What can hang from each mark:
kalu: duvi gisi
bezoz: duvi gisi
mobo: gisi
gisi: bezoz duvi mobo
duvi: bezoz gisi kalu
dobam: gisi

Every row comes from one small tree of marks. Brackets hold a mark, then the marks that hang from it, in alphabetical order. Every link used is in the known rows. Which tree was each row made from?
Known rows:
(gisi duvi mobo): [ 50  -8  -2   3  -2  11  11 -25  17  -7  26  18  29   9  -3   2 -30 -12
 -41]
(gisi bezoz mobo): [ 44   8   4  13  -2  39  -2 -30   4  -3  30  23  29  18  18 -10  -6 -20
 -23]
(mobo gisi): [ 11  29 -15  17  14  15 -14 -28   0 -25  24  16  16  10   1  -1  -9  -6
  -4]
(gisi mobo): [ 37  10 -10   2   4  25  -1 -11  14  -7  10  24  20   7  15  -4  -9 -13
 -25]
(dobam (gisi bezoz duvi mobo)): [ 62   2  21   6  -3  17   4 -31  -9  -4  42  23  48   0  -8  -6 -32 -12
 -34]
(kalu (duvi bezoz (gisi mobo))): [ 19  -7 -32  -9 -11   4   8  -6  39   6  41  33  30  18   8   5  -3  -7
 -52]
(bezoz duvi): [ 16  10  -3  -2  16  18  -3   0  -8 -15  26   3  -4  16  15  -8  14 -26
 -31]
(kalu gisi): [  7  28 -28  -5   4  16  19   1  19 -14  23   0  29  14   0  -1 -10  -8
 -21]
(kalu (duvi bezoz gisi)): [  0  -6 -33  -4 -10   6   2   5  26   3  53  25  21  17   6  10   2 -11
 -53]
(bezoz duvi gisi): [  7  31  -1 -15   1   4  -3   6   1  -8  26  12 -11  25  15 -13  16 -30
 -25]
(gisi (duvi kalu) mobo): [ 41 -15  -3  -7 -10   4  13 -33  35  -5  39  33  32   8 -10   5 -26 -23
 -45]
(duvi bezoz gisi): [ -8   7 -12  -2  -4  16  -8  18  14  -7  43  42  15  25   2   8  11 -26
 -49]
(duvi bezoz kalu): [-13 -10 -13   0  -3  20 -10  12  19  -7  49  30   3  13  10   7  11 -36
 -40]
(mobo (gisi (duvi kalu))): [ 14   6  -7   9   1  -4  -2 -48  19 -24  51  24  27  10 -21   7 -23 -15
 -22]
(gisi bezoz (duvi kalu) mobo): [ 49 -18  12   5 -15  18  12 -52  26  -1  59  32  41  18  -7  -2 -22 -31
 -43]
(mobo (gisi (bezoz duvi))): [ 19  26   5  20  18  22 -11 -47 -14 -24  42   5  13  28   6 -14   7 -20
  -7]
(kalu (gisi bezoz mobo)): [ 36  24 -15   0  -3  28  23 -28  24  -5  26   6  47  24   4 -12 -13 -12
 -19]
(gisi duvi): [ 25  -7  -1   8  -1  13   5 -12   2 -12  41   8  18   8  -6   8 -24 -15
 -41]
(mobo (gisi bezoz)): [ 17  26  -1  28  10  28 -15 -45 -10 -22  41  15  23  20   5  -7  -5 -13
  -3]

Which tree is each row?
[  3 -26  -4   1  -9   7   3  -3  21  -8  62  21  13  14  -8  13 -11 -33
 -54] -> (gisi (duvi bezoz kalu))
[ 24  -1 -50 -11  -4   6  32  -5  50   3  28  -8  38  15   8  -1 -15   2
 -36] -> (kalu (duvi bezoz) (gisi mobo))
[ 20   3   7  19  -3   9  -3 -65  10 -20  68  23  35  20 -18   2 -20 -23
 -20] -> (mobo (gisi bezoz (duvi kalu)))
[ 30   7  -3 -18 -23  -9  11 -23  40   2  38  40  23  15  -6  -1 -20 -27
 -37] -> (bezoz (gisi (duvi kalu) mobo))
[ 44  -7   5  -2   2   5   1   1   0  -6  31  22  33  -3  -8   1 -29 -11
 -43] -> (dobam (gisi (duvi bezoz) mobo))
[ 11  15 -12  -6  -8  14  -6  15  19   2  20  28   3  22  21  -6   4 -25
 -30] -> (duvi (bezoz (gisi mobo)))
[  1   1 -50  -6  -2   7  26   7  35  -2  42 -17  28  15   6   4  -9  -2
 -36] -> (kalu (duvi bezoz) gisi)
[ 19  12 -12 -20 -14   4   3 -22  45  -2  37  70  37  17  -8   3   2 -27
 -44] -> (duvi (gisi mobo) kalu)
[ 28  10   7  28   4  16  -4 -57  -6 -22  56  10  32  21 -12  -1 -24 -13
 -17] -> (mobo (gisi bezoz duvi))
[ 34   5 -31 -10 -12   3  12 -22  37   5  34  35  38  11   4   4 -11  -1
 -44] -> (kalu (duvi (gisi mobo)))
[ 53  -4  19  -2 -10  10   5 -39   6  -2  55  36  50  -1 -15  -4 -28 -22
 -38] -> (dobam (gisi bezoz (duvi kalu) mobo))
[  4  -1 -14 -17 -14   6   0  -3  47   0  44  68  28  24  -3   4  10 -34
 -53] -> (duvi bezoz (gisi mobo) kalu)
[ 37 -20  -4   5  -2  13   8  -9  19  -5  32  16  22  16   1   4 -23 -18
 -49] -> (gisi (duvi bezoz) mobo)
[ 50  18  13   5   3  30  -8 -18 -13  -3  28  28  39  -1   8 -12 -13 -13
 -20] -> (dobam (gisi bezoz mobo))
[ 21  15 -18 -26   5   1  25 -19  38 -11  26  12  24  22  -2 -12   6 -27
 -32] -> (bezoz (duvi (kalu (gisi mobo))))
